What can hang from each mark
zevi: muveb rugap
vivel: rugap
kifu: rugap
nirug: gizuzes
rugap: fuzo kifu kizen vivel zevi
lazef: vivel
vilop: lazef
fuzo: rugap
kizen: nirug rugap
gizuzes: nirug

Every row comes from one small tree of marks. The marks that hang from a mark follow it in brackets, in alphabetical order. Every link used is in the known rows. Which tree was each row made from?
Known rows
kifu(rugap(fuzo vivel zevi(muveb))): [-20.4 -14.4 -12.4  -4.8   4.7   6.8  16.0  -6.5 -29.9  -5.0   5.0   6.0
   1.0  -3.7 -29.0  -7.9 -13.4  19.0 -20.0 -36.4  15.5  -3.1  19.8 -33.4
  23.3]
zevi(muveb): [-14.5  -1.6  -9.7  -2.7  -0.3  15.8   0.2  -9.5 -27.2  -8.1   0.0   7.8
   3.3   2.5  -8.8  10.6   3.3   9.7   6.9  -3.3  22.4  23.6 -10.8 -16.6
  17.0]
kizen(rugap): [ -8.8   0.7  15.4   6.8  15.4   3.8  21.6 -17.0 -15.8   0.8  -4.5   2.7
   4.6  -0.2  -3.9   6.9  -0.4   4.0 -11.8   8.1  -5.4  -1.9   4.0  -4.0
  18.6]
rugap(fuzo vivel): [-12.3   6.7 -21.0  13.3  18.8  -1.6  10.1  -4.3 -11.3  -1.6   6.9  14.6
 -10.3 -10.8 -13.5 -14.6   3.3  23.9 -19.6 -24.2 -14.0   5.5   6.1 -19.7
  -7.2]
gizuzes(nirug): [-11.4   5.7  -9.5 -12.8  -2.7   1.7   8.8 -19.2 -10.0 -10.1  -0.3   2.4
  -0.8 -17.0   7.0   8.6   3.6  22.4  -4.5   1.7  18.6   6.6  10.8   8.2
  16.9]
lazef(vivel(rugap(kizen))): [-21.1  15.7 -16.1   3.4   2.5 -15.3  31.2  14.0  20.4   3.5  -1.8 -22.2
  10.4 -12.3  15.3 -14.6  -8.1 -10.4   0.1  -1.7   0.8  29.9  10.0  -3.7
  26.3]
kifu(rugap(vivel zevi(muveb))): [-13.1 -14.2  -8.5 -20.5  -5.5   8.5  13.0  -1.6 -29.7  -4.9  -2.2  -3.4
  12.9 -12.8 -25.7   0.9 -20.2  17.6 -20.0 -24.4  14.5  -0.5  13.0 -23.9
  22.8]
kizen(nirug rugap(kifu zevi)): [ -5.9   9.0 -14.2  11.1 -12.2  -7.4  54.3 -15.8 -32.0  -8.6 -14.9   2.4
  14.1  30.2 -18.8  -8.7  -6.3  15.8 -21.1   9.3  -6.1  -7.3  27.7  -0.5
  44.2]
vilop(lazef): [ 13.2  18.5   8.0  16.4   5.5   2.0  -0.1 -15.0  -4.9  10.1  17.2  -8.0
  -1.0   7.4  18.5   0.0  -5.9  -1.3 -12.8 -19.6  -1.5   5.4  -4.9   4.6
   3.1]
vivel(rugap(fuzo kifu kizen zevi)): [-17.6  20.7 -12.4  19.4 -17.3 -38.7  54.5   4.2  -6.2   4.4  12.6   6.9
 -21.4  30.8 -12.5 -37.0 -10.0   2.0  -9.2 -29.5  10.1  12.2  31.8   1.2
  38.4]
zevi(muveb rugap(fuzo vivel)): [-24.0  -1.8  -7.8  -7.6  22.1  15.2  16.0  -0.5 -47.3 -16.3 -12.0  -5.2
 -12.4  -2.7 -29.4  -0.6  -5.8  14.4 -16.0  -3.2  16.8  14.9  15.4 -26.1
  21.4]
fuzo(rugap): [  7.5  15.1  -4.5   1.3  10.0 -10.6  -1.1   1.1 -10.8  -6.7  10.8 -10.5
   5.9  -1.7  18.1   7.0  18.0  19.8 -15.4   5.3  20.1   7.1  15.5 -10.5
  18.5]
fuzo(rugap(kizen zevi(muveb))): [  1.9  -3.6 -19.3  -7.0   1.8 -23.1  18.1   1.7 -24.6 -14.5   5.0  -5.1
   9.9  18.5   0.5  -3.1   2.1  28.3  -6.7  -7.0  18.4  12.5  10.0 -23.3
  30.8]
vilop(lazef(vivel(rugap))): [ -0.8  20.2  -2.1  18.8   7.1  -4.0  13.6  -5.9   9.0   6.4  12.8 -24.9
   7.3   1.8  27.6  -4.6 -12.8 -16.1 -13.4 -16.0  -0.1  15.6   4.5   6.9
  17.7]
nirug(gizuzes): [ 13.3   3.5  -4.4  -8.6  -6.6   7.2 -15.1   4.8  -0.6  17.5  12.7  19.2
  14.4  -1.8  -7.1   8.3  21.2  18.1   3.8   4.7   5.2  24.4   0.8  -0.3
  -5.7]
kifu(rugap(fuzo kizen vivel zevi)): [-13.8  -9.3  -8.7  -5.9   4.7 -11.9  27.5   4.3  -9.0   7.5   5.1   1.2
   0.0  -3.6 -26.2 -22.5 -17.0  21.3 -20.0 -41.8  -2.8  -5.6  23.2 -31.9
  16.2]
zevi(muveb rugap(kizen)): [-16.0  -0.4   5.9 -18.7   8.7   5.5  22.6   7.5 -35.2  -5.9 -15.5 -15.1
  -5.2   5.4 -20.8  -0.1  -8.5   5.6  -0.2   5.7  20.4  23.2   9.5 -19.5
  29.5]
kifu(rugap(kizen vivel zevi(muveb))): [-13.5 -17.3 -10.1 -23.8  -5.1  -2.1  21.5   8.2 -20.8   2.6  -6.3  -4.8
  14.0  -6.2 -29.2  -6.4 -24.2  20.2 -14.4 -29.7   5.2   1.8  12.8 -29.5
  20.6]
fuzo(rugap(kifu zevi)): [  4.8  18.3 -18.2   9.0 -10.4 -27.9  23.1  -1.8 -32.8 -23.1  10.6   2.8
  -3.6  13.9   5.2  -6.3  10.9  19.2 -17.6  -6.0  27.5  -5.8  25.6  -3.6
  36.2]
lazef(vivel): [-16.0  13.6 -20.2   8.0   7.7  -0.5  16.5   1.0   6.6  -8.5   1.4  -9.1
   8.8 -23.1  14.3  -5.3   1.5  -5.5   2.5   1.9   3.1  20.2  -2.0  -8.2
  17.1]
rugap(fuzo): [-10.8  14.0  -5.5  24.6  14.1  -2.0  10.2 -12.8  -4.2   3.1  18.5  15.5
 -18.4   3.7  -2.0 -15.3  14.2  10.6  -4.2 -19.9   6.4   9.6   7.9 -15.2
   7.8]
zevi(rugap(kizen vivel)): [ -2.5  10.9   3.8 -22.5  11.3  -8.6  27.4  18.9 -17.3   3.2 -15.3 -20.8
  -6.0 -15.1 -15.5 -13.1 -14.2  11.9 -21.3   3.6  -9.6   9.3  15.7  -8.3
   8.9]
kizen(nirug rugap): [ -4.1   6.2  -0.3   2.8   7.1   9.1  30.0 -12.5 -10.4   7.4 -15.4 -10.7
  23.7  15.7  -6.5   4.7   0.3  16.5 -18.8  21.2 -13.6   6.4  17.3  -7.0
  26.4]
kifu(rugap(fuzo kizen(nirug) vivel)): [-13.0   1.1  -6.9  -4.1  10.1  -0.9  18.5  13.4   5.6  18.5  -3.3 -10.4
   9.9  -3.9 -18.6 -13.7  -5.5  21.6 -22.2 -28.9  -6.8  -0.3  31.5 -33.3
  11.8]
rugap(fuzo kifu zevi): [-14.2  19.4 -25.7  35.9 -13.8 -25.5  45.1 -17.7 -35.8 -19.5  20.4  34.8
 -32.5  25.5 -20.5 -33.8   4.8   9.9  -7.4 -35.9  17.3  -8.5  22.4  -5.2
  32.5]

Write each row's tree
[-18.8  17.9 -30.6  25.8   4.0 -29.1  36.3  14.3 -11.4  -3.8  -1.5  22.8
 -21.0   6.9 -23.4 -31.0   1.3  18.0 -12.9 -39.3 -16.9  -6.8  21.6 -18.1
   2.4] => rugap(fuzo kifu kizen vivel)
[-20.2  -1.2 -13.8  23.9   8.2 -14.6  47.2 -19.6 -41.4 -19.3  -4.4  23.8
 -10.2  12.0 -28.6 -13.4  -9.2  14.2 -24.7 -18.6 -11.6 -20.2  20.3  -9.8
  26.2] => kizen(rugap(fuzo kifu vivel zevi))
[-16.4   6.2 -42.7  20.3  -9.1 -41.2  56.5   4.3 -30.0 -15.1   2.3  30.1
 -22.2  19.4 -35.9 -43.5 -13.0  25.8 -15.5 -48.2 -15.9  -9.8  20.0 -18.5
  14.8] => rugap(fuzo kifu kizen vivel zevi)
[-13.1  -5.7  -7.1  -2.6   4.2  -1.0  18.9  -4.6 -18.3   0.3   9.4   3.4
  -1.4  -9.4 -23.5 -14.7 -12.2  19.0 -25.3 -35.7   7.2  -8.2  23.7 -27.1
  18.7] => kifu(rugap(fuzo vivel zevi))
[-11.5  -8.9   3.0 -13.3  -8.8   8.4  14.1  -6.9 -25.1  -1.2   5.6  -2.4
   7.4  -1.7 -17.5  -0.2 -12.4   8.4  -9.6 -21.7  29.2   2.7  14.2 -20.7
  33.1] => kifu(rugap(zevi(muveb)))
[-24.4  -5.4  -8.3 -10.4  21.6   4.5  24.7   8.3 -39.2  -9.7 -17.1  -7.0
 -10.7   2.7 -32.2  -7.6  -9.2  16.1 -10.8  -9.0   7.0  17.0  15.6 -31.8
  20.1] => zevi(muveb rugap(fuzo kizen vivel))
[ -5.1  11.5 -37.2   1.8 -23.7 -22.5  39.4  -0.6 -43.2 -22.8  -1.4  20.7
  -8.0  -2.0 -25.7 -20.6 -16.7  19.4 -23.5 -22.7  -3.5  -8.8  10.6   3.3
  16.8] => rugap(kifu vivel zevi)
[  9.5  14.4 -13.7  -3.4   6.8 -19.4  12.2  12.5   1.6   1.9   0.7 -18.7
  16.5  12.9  14.0  -2.2  14.3  28.0 -13.3   6.5   5.3  13.3  21.1 -17.9
  20.5] => fuzo(rugap(kizen(nirug)))
[  5.7   5.9 -17.3  -9.2  13.7 -22.3   6.8  16.0  -6.1  -4.2  -1.9 -13.4
  13.5  -5.2   6.9  -0.1   5.3  31.2 -21.3  -2.0  -4.0   5.8  14.0 -18.9
   5.9] => fuzo(rugap(kizen vivel))
[ -8.4  23.7 -16.5   1.0 -31.0 -33.9  55.8  12.0  -4.6   9.5  -0.5  -8.4
  -1.1  29.1  -9.8 -29.9 -16.5   5.4 -13.2 -11.5   6.5  18.5  31.0   8.8
  40.9] => vivel(rugap(kifu kizen(nirug) zevi))
[  2.8  -0.9 -18.1  -4.0   0.7 -12.4   9.7  -7.8 -34.0 -21.7   8.7  -2.6
   8.7  12.8   3.3   4.6   6.8  26.1 -11.4  -0.5  27.9  10.9  10.4 -17.6
  32.8] => fuzo(rugap(zevi(muveb)))
[-22.5  19.8 -25.1  11.4 -11.1 -19.2  42.7   5.5  -1.4 -11.3   2.4 -11.6
   3.1  -6.6   7.6 -18.3 -10.0 -13.3  -5.7  -5.4  12.6  18.4  17.3   5.0
  39.6] => lazef(vivel(rugap(kifu zevi)))
[ 13.9  10.1 -15.0  -6.7   4.5 -18.3   4.1  16.2   3.0   6.6   1.4 -13.6
  22.7  14.9   9.8   1.9  19.2  31.1 -11.7   9.1   5.9  16.9  22.4 -17.2
  16.6] => fuzo(rugap(kizen(nirug(gizuzes))))
[-11.4  30.2   0.0   7.6 -18.0 -28.2  38.0  16.9   4.7  14.0   2.1  -7.1
  -9.5  12.6   0.2 -19.7  -6.4  -5.7  -8.3 -11.5   9.5  16.5  25.7  11.1
  28.7] => vivel(rugap(kifu kizen))
[-26.2   0.2 -47.5  21.5  -9.4 -14.5  40.2 -12.2 -58.1 -32.6   2.7  36.6
 -20.1  17.6 -40.2 -23.1  -7.3  24.5 -14.8 -40.7   9.3  -6.3  15.1 -19.9
  24.7] => rugap(fuzo kifu vivel zevi(muveb))
[  0.0  16.8  -6.0  17.4   2.2  -8.0  20.2  -9.3   2.6   2.0  14.2 -22.3
   7.2   5.1  23.6  -9.1 -18.1 -12.9 -13.3 -19.1  -1.0  14.6   3.6   6.8
  22.1] => vilop(lazef(vivel(rugap(zevi))))
[  3.8   9.8 -31.7  -1.4  -5.8 -38.3  30.8  13.4 -28.0 -19.5  -0.7  -0.6
   3.0   9.1  -6.0 -12.5  -1.7  29.9 -23.9 -14.8   3.8  -6.6  23.9 -12.5
  23.1] => fuzo(rugap(kifu kizen vivel zevi))
[  3.6  23.8 -22.7   5.9 -23.5 -20.0  29.3  21.5   0.8  13.5  -6.4  10.5
   8.5  23.9 -13.8 -16.4  12.3  16.2   1.2  -5.8  -3.7  12.9  23.7  -1.9
  15.2] => rugap(kifu kizen(nirug(gizuzes)))
[-17.2  11.4 -20.0  23.1   9.7  -0.4  43.3  -7.8 -23.4  -3.8 -18.8   5.5
   8.8  20.1 -22.2  -7.8   2.7  21.3 -30.5   0.9 -20.1 -10.6  34.4 -12.5
  25.6] => kizen(nirug rugap(fuzo kifu vivel))
[-14.9   1.6   1.6   0.9  12.7   7.8   5.7   1.8  -6.5   9.2   5.9  -1.6
  -1.5 -18.2 -15.0  -6.4  -2.5  13.5 -23.4 -29.6   7.1  -6.7  25.1 -26.7
   9.9] => kifu(rugap(fuzo vivel))
[ -2.2  10.8 -49.8  -6.2 -28.5 -34.4  58.5  15.2 -25.9  -8.5 -15.4   7.8
   7.1  17.7 -32.2 -33.0 -22.1  31.2 -20.8 -21.9 -23.4  -0.1  18.7  -7.0
  19.0] => rugap(kifu kizen(nirug) vivel zevi)
[-14.3  21.8  -5.5   6.2  11.1 -19.1  40.8  17.2 -26.4  -5.6 -10.2  -3.8
 -25.7  -1.4 -23.2 -25.7  -4.3   7.6 -21.9 -13.3  -2.7  -4.5  34.4 -10.6
  18.1] => zevi(rugap(fuzo kifu kizen vivel))
[-17.8  30.9 -10.5  21.6 -12.1 -27.6  45.7  12.9   8.6  15.9   3.5  -4.2
 -11.2  29.1  -5.0 -29.8   1.0   3.1 -11.2 -17.6   5.8  16.9  39.1  -0.4
  32.8] => vivel(rugap(fuzo kifu kizen(nirug)))
[-30.0  23.6 -22.4  23.0   2.2 -22.8  40.7  12.5  14.6  -2.3   2.4 -10.7
  -3.7  -2.8   9.1 -22.3  -0.7 -13.0  -0.8 -13.4   5.7  20.5  22.8  -5.3
  32.8] => lazef(vivel(rugap(fuzo kifu kizen)))
[  2.1  17.0 -22.4   2.4   3.0 -29.9  17.6  20.2 -15.3 -11.8  -4.3  -5.0
   4.5   0.7   3.0  -3.7   9.0  25.0 -21.7  -7.9   3.0  -5.2  25.0 -12.5
  14.6] => fuzo(rugap(kifu kizen vivel))
[ 10.7   1.5 -33.5 -15.5   1.2 -28.0  24.8  11.9 -16.0  -8.5  -4.8 -14.7
  21.8  11.0  -3.2 -10.0  -4.3  42.1 -26.7  -2.4  -7.8   8.3  18.7 -21.0
  19.5] => fuzo(rugap(kizen(nirug) vivel zevi))
[-27.7   8.9 -13.4   4.4  10.6   7.4  27.0   3.0 -57.1 -23.8 -14.0   3.9
 -21.0   3.3 -33.7  -4.1  -1.0   7.3 -16.7  -9.6  23.7   3.6  27.1 -19.1
  30.4] => zevi(muveb rugap(fuzo kifu vivel))
[-12.2  -3.7   2.5   2.6   1.6 -12.4  28.4  -1.3  -5.0   9.2  13.4   2.5
  -5.7   7.2 -18.1 -22.8  -8.7  12.0  -9.0 -38.4  10.9  -3.0  24.8 -29.1
  26.7] => kifu(rugap(fuzo kizen zevi))
[ -5.4  -5.6  -4.2 -18.6  -5.3   1.6  16.0   0.9 -19.4   1.2   2.1  -5.3
   9.4 -18.1 -19.5  -6.2 -19.0  16.3 -25.2 -23.5   6.2  -6.1  16.4 -16.5
  17.4] => kifu(rugap(vivel zevi))
[ -7.0  -5.7 -46.2   0.8   1.5 -25.7  47.3   1.6 -12.2   0.7  -2.5   9.3
   3.5  21.5 -32.0 -40.0 -16.9  43.9 -20.0 -30.9 -32.7  11.4  13.0 -30.7
   8.1] => rugap(fuzo kizen(nirug) vivel zevi)
[-16.5  -2.4  -4.7 -24.1  11.4  17.0  12.7   4.5 -48.6 -14.9 -19.7 -13.6
  -0.9 -11.3 -25.3   8.1 -12.0  11.6 -16.4   8.4  16.1  17.1   8.7 -17.2
  21.0] => zevi(muveb rugap(vivel))
[  7.9   1.4 -24.7 -10.4   4.3 -19.2  11.9  -0.2 -27.6 -18.0   4.8  -6.7
  10.6  -3.5   1.2  -1.5  -0.6  33.8 -28.0  -3.6   5.6   2.1  12.9 -13.4
  17.4] => fuzo(rugap(vivel zevi))
[-14.9   0.3 -43.7  -1.3 -23.3 -11.7  35.8  -3.7 -58.5 -32.0  -7.8  23.3
  -4.6   6.0 -34.9 -10.8 -17.2  21.5 -15.7 -23.2   8.3  -1.8   5.3  -6.2
  23.9] => rugap(kifu vivel zevi(muveb))
[-20.3  10.0 -22.5   0.5  -4.0 -21.4  41.1   9.8  12.0  -1.9   0.2 -18.7
   9.2  -6.5   8.1 -20.6 -15.6  -7.0  -1.4  -5.3   0.7  28.7   9.2  -3.0
  33.3] => lazef(vivel(rugap(kizen zevi)))
[-26.9  10.6  -2.1   9.1   7.6  -5.5  36.0   6.2 -43.4 -14.4 -10.7   1.9
 -24.7  19.1 -27.9 -12.2   2.2   0.8   0.2 -12.3  28.5   9.4  27.8 -22.1
  38.9] => zevi(muveb rugap(fuzo kifu kizen))
[-24.3  16.0 -14.9  20.8 -18.0 -20.7  43.3  -7.1 -27.0  -7.1  12.8  11.6
 -20.5  29.3 -15.3 -23.6  -6.5   0.0  -9.3 -24.7  28.0  14.5  28.9   0.1
  45.4] => vivel(rugap(fuzo kifu zevi(muveb)))
[-26.6  17.2 -17.6  16.6   9.4  -9.3  27.6   3.8  14.6  -1.0   6.3 -14.6
   0.5 -11.6  14.2 -14.4  -0.2 -11.2  -3.5  -5.4   7.7  26.5  16.0  -6.0
  28.9] => lazef(vivel(rugap(fuzo)))
[-26.6  14.6 -18.7  15.2   9.3 -16.7  33.1  10.0  20.5   3.2   3.4 -16.0
   2.2  -7.5  12.0 -20.1  -3.7  -9.4   0.3  -8.8   0.9  27.3  14.9 -10.4
  27.8] => lazef(vivel(rugap(fuzo kizen)))
[-17.1  -4.7   0.6  15.1  28.4   1.8  22.7 -15.9 -19.7  -3.1  -4.7  10.3
  -0.8  -2.8 -16.2  -1.1  -2.2  14.9 -22.6  -6.8 -18.8  -7.5  10.5 -16.5
   9.4] => kizen(rugap(fuzo vivel))
[-24.3   7.8 -31.4  33.2 -13.7 -14.9  40.8 -20.2 -51.1 -27.8  14.9  37.6
 -28.7  32.4 -29.1 -24.5   3.7  11.9   0.3 -37.4  29.1  -1.1  17.5 -15.1
  39.2] => rugap(fuzo kifu zevi(muveb))
[ -2.8  -7.0 -20.6  -9.0   1.8   1.0  42.6 -13.0 -27.1  -3.8 -21.1  -6.6
  28.3  13.1 -23.1  -4.1 -17.6  31.0 -31.7  12.0 -27.5   1.6  14.7 -10.6
  25.1] => kizen(nirug rugap(vivel zevi))
[  3.7  13.5 -29.9   1.9  -6.1 -27.4  21.9   4.5 -37.1 -26.1   3.5   2.5
   1.7   3.1  -2.5  -4.9   3.2  27.9 -28.4  -9.4  13.0  -8.7  25.0  -6.4
  25.2] => fuzo(rugap(kifu vivel zevi))
[ -6.2  18.8   4.0   0.2  15.0  -8.7  35.8   8.6  -9.3   8.6  -5.7 -17.2
 -12.6  10.5 -12.8 -23.9   0.2  11.4 -14.5   1.4   0.4  13.6  31.2 -16.0
  23.9] => zevi(rugap(fuzo kizen(nirug)))
[-14.7   3.8  11.9   6.6  10.9  -3.7  14.9   5.4   7.9  17.7  10.7  -2.9
  -4.9  -1.1  -9.5 -14.3   2.0   6.6  -7.5 -33.1  11.6  -0.6  25.9 -28.6
  17.5] => kifu(rugap(fuzo kizen))
[-16.1  21.7 -41.4  22.5  -1.1 -25.3  43.1  16.4  -7.2   1.0  -9.2  13.5
  -7.8  17.8 -25.4 -32.8   3.0  26.9 -18.6 -30.0 -22.7  -1.2  31.1 -21.0
   7.8] => rugap(fuzo kifu kizen(nirug) vivel)
[-10.9  12.5 -14.1   6.2 -10.4 -28.2  48.4   3.1   5.3  15.3   8.5  -7.7
  -3.6  32.0  -9.9 -35.1 -13.4  14.4 -12.5 -18.4  -0.6  26.7  26.9  -7.7
  33.4] => vivel(rugap(fuzo kizen(nirug) zevi))
[-25.2  12.1 -23.7  13.9   2.8 -14.9  36.6  -0.7   5.5  -7.0   8.7 -10.8
   0.2  -5.2   8.5 -21.9  -8.0  -7.2  -4.8  -9.4   7.9  25.0  14.3  -6.0
  34.7] => lazef(vivel(rugap(fuzo zevi)))
